In the rows, 128 means zero.
Known rows, with every step that occurs:
D -> H -> Z -> J: [129 134 130 156  63 157  97  95 147  83  98 167 129 144 149 110 177  92
 146 140 112 153  86 149 181  98  67 134]
K -> R: [128 142 125 137 132 123 123 116 124 143 121 151 115 161 106 160 153 145
 132 137 120 137  50 153 101 117 112 145]
H -> D -> J: [180 125 177 122 100  91 107  89  93  81 154 194  82 129 190 150 102  83
 154 167 113 108 111 136 176 109 113 113]
V -> K -> R -> Q -> H: [133 145  93 152 166 119 155 134 181 176 111 141 152 134  95 107 149 158
 104  91 150 137  70 139 110 131 131 153]
H -> Z -> J -> D: [123 119 127 115 106 146 106 129 131  96 128 175  75  97 134  79 171  53
 129 137 105 133 101 127 149  94  79 148]
Q -> V -> K -> R -> G: [104 110 117 185 124  76 146 162 183 110 145  97 143 125  86 120 114 156
 144  82 144 123 151 157 126 128 133 105]
K -> R -> Q -> V -> F: [100 101 124 122 149 136 156 161 145 166 129 123 140 148  96 133 118 124
  98 126 159 158 129 139  99 155 138 138]
Q -> H -> D: [136 162 140 114 141 103 113 178 147 128 158 133 121 174 126 113 112 149
 140 163 184 112  99  80 200  99  78 102]
Q -> H -> D -> J -> Z: [136 176 144 128 143  89 117 143 127 109 158 164 132 159 145 134 110 139
 133 151 167 110 108  78 200 112  86 108]
K -> R -> Q: [110 112 113 114 145 140 152 146 150 173 121 140 114 145  97 142 144 113
 106 134 148 157  64 154  83 142 139 163]
R -> G: [136  95 131 130  95 114 120 201 163  87 110  83  91 101 101 152 153 122
 168 145 135 127 101 156  69 118 138 119]
J -> Z -> H: [104 196  97 162 115 104 143  98 114 125 127 166 113 126 144 116 122 141
 123 109 151 105 110 116  98  66 114 135]
H -> Z -> J: [121 121 110 133  92 159 110 123 153  90 133 154  94 119 115  80 152  58
 133 121 110 123 105 120 151  80  67 148]
J -> Z: [128 164  92 170 136  98 121 100 143  96 112 150 111 109 135 144 139 137
 101  99 148  93 123 131  93  96 137 123]
J -> D: [150 123 160 102 136  79  90 153  91 114 102 160  78  86 159 131 165 115
 139 152 105 127 103 148 101 133 143 119]
R -> Q: [125  80 105 103 128 135 140 182 173 144 116 103 114 107 108 109 114  87
 110 112 155 135 129 136  78 141 153 141]
Z -> J -> D -> H -> F: [139 138 138 109 127 148 105 112  73 118  72 178 123 137 154 121 182  99
 150 148  94 154 120 159 163 155 113 158]
Q -> H -> Z: [109 154 116 129 117 121 107 195 180 111 156 116 129 142  99  89 140 133
 135 128 159 110  86  71 170  84  56 108]
Z -> J -> D -> H: [135 137 142 108 136 133  96 103  80 119  71 179 131 141 144 121 171 101
 140 145  98 164 116 155 152 152 109 162]
H -> D: [171 124 155 119 109 108 114 119 125 105 152 165  62 142 166 127 113 102
 143 175 153 105 108 136 173  86 111 106]
F -> R -> Q: [122  90 110 118 148 152 143  89 150 160 141  69 138 115 106 151 112 140
 111 114 108 138 134 147 102 162 185 144]
V -> F -> R -> Q: [166 101 146 108 152 181 116 102 100 148 107  80 181 122 142 140 102 166
  87 127 115 128 205 101  98 159 163 113]
F -> R -> Q -> H -> G: [116 105 115 113 166 151 154 112 156 163 152  74 140 137  95 149 108 147
 111 138 130 133 134 127 127 161 166 137]
D -> J -> Z -> H -> F: [133 179 135 160  91  95 130  73  71  83 128 192 133 106 180 154 119 108
 156 101  82  98 119 124 116 114 125 133]
Z -> J -> D: [135 129 135  98 153 129 100 121  82 124  86 166 118 131 129 114 155  98
 135 133  97 145 125 143 130 147 116 162]
V -> F -> R -> K: [195 133 153 122 142 164 102  98  92 147  99  83 191 119 131 152 123 203
 101 131 100 133 203 107 103 144 155 104]
F -> R: [139 120 123 140 133 135 113  58 125 130 141  80 138 130 115 167 121 169
 137 119  81 118 119 148 119 137 159 126]

Rows:
[135 137 138 110 137 156 111  85  69 128  81 166 132 138 152 131 181 113
 146 147  82 158 122 165 168 168 128 162]	Z -> J -> D -> H -> F -> R
[103 158 121 112 137 129 110 186 151 121 142 141 131 143 103  79 154 115
 130 137 148 130  95  73 183 106  54 131]	Q -> H -> Z -> J -> D
[170 147 160 140 112  87 118  72  96  78 152 210  80 119 196 155 107  85
 133 158 131 102 120 132 173 105 124 114]	H -> D -> J -> Z
[100 133 104 108 153 151 164 181 154 185 133 134 126 159  91 132 152 132
 114 140 163 149  65 130 118 150 126 156]	K -> R -> Q -> H -> F
[ 97 132 109 108 161 138 155 173 160 185 130 132 133 164  83 134 142 133
 105 136 167 161  61 126 106 147 122 159]	K -> R -> Q -> H
[ 91 148 118 122  83 156 176 135  99 165 169 110 118 139 138  97 107 135
 182 128 114 116 139 130 143 102 128 130]	Z -> H -> F -> R -> Q -> V
[135 104 148 153 126 113 116 143 129 116 142  59 189 127 107 131  82 184
 121 101 127 124 252 115 135 148 145  76]	Q -> V -> F -> R -> K
[142 128 170 118  98  98  87 132 105  96  96 191  76  85 183 123 201  95
 140 170 107 151  79 158 145 120 114 116]	J -> D -> H -> Z
[113 197 111 152 116 105 150  87 107 126 145 191  86 131 165 114 116 127
 121 139 169 106 112 116 132  57 111 129]	J -> Z -> H -> D
[178 122 154 123 142 167  96  78  82 127 107  87 180 133 149 152 108 187
 104 130  96 114 194 102 111 139 145  99]	V -> F -> R
[106  82 105 141 153 133 156  95 170 158 153  58 155 110  96 135  94 150
 111  89 118 138 172 150 118 170 190 131]	F -> R -> Q -> V -> K
[157 114 145 104 162 177 118 120 108 158 113  75 194 135 133 135 102 179
  86 129 130 132 202  82 116 161 151 110]	V -> F -> R -> Q -> H
[103 158 108 123 128 140 112 180 169 117 146 126 145 157  90  80 140 120
 133 123 153 124  97  70 184  96  46 130]	Q -> H -> Z -> J
[131 176 138 159 100  82 120  65  77  84 125 191 141 108 169 156 107 109
 148  97  84 109 115 120 106 110 121 136]	D -> J -> Z -> H
[140 173 144 161 100  83 127  63  75  75 129 205 125 114 173 163 105  97
 149 118  88 100 119 126 109 107 119 134]	D -> J -> Z -> H -> G
[171 109 159 120 138 169 107 110  95 120 104  70 170 118 139 161 120 183
 115 143 106 124 191 112  95 147 156 102]	V -> F -> R -> G
[ 89 100 113 127 144 123 159 161 161 163 139 126 124 148  87 135 122 115
 110 122 158 157 103 153 100 151 139 148]	K -> R -> Q -> V
[149 123 113 138 103 168 137 106 110 120 140  92 108 116 144 155 155 151
 167 128  79  82 127 158 146 138 159 115]	H -> F -> R
[107 156 117 114  83 169 171 124  90 171 157 120 111 138 144 102 121 135
 181 136 107 116 111 131 132  97 127 140]	Z -> H -> F -> R -> Q
[103  70  99 139 134 106 159 192 202 140 135  85 139 102  94  86  90 101
 110  75 169 132 182 139 102 151 161 123]	R -> Q -> V -> K
[161 127 183 118 116  88  96 127  86  93  84 196  72 106 185 151 187 106
 145 196 106 139  94 171 136 133 130 112]	J -> D -> H -> G
[108 108 108 112 163 152 147 115 159 173 148  60 158 133  94 142 109 158
 110 116 128 141 130 121 125 166 168 140]	F -> R -> Q -> H
[ 98  77 113 131 146 136 152 105 161 152 159  55 146 118  96 143  91 140
 116 102 118 138 172 147 116 170 187 129]	F -> R -> Q -> V
[ 80 174  87 159 117 130 182 108 122 143 151 138 114 114 142 115 119 136
 123 106 153 103 155 126 123 101 149 132]	J -> Z -> H -> F -> R -> Q -> V
[106 107 103  96 150 131 143 220 187 162 129  90 144 134  90 100 111 114
 108 114 184 140 125  96 111 148 128 136]	R -> Q -> H
[110  63 125 114 131 131 143 204 166 135 130  78 153 112 109  97  77 102
  98 101 172 136 221 111  98 158 153 108]	R -> Q -> V -> F
[118  87 152 151 123 118 119 152 131  96 145  51 173 126 113 138  81 170
 132 111 130 120 243 117 129 148 146  76]	Q -> V -> F -> R -> G
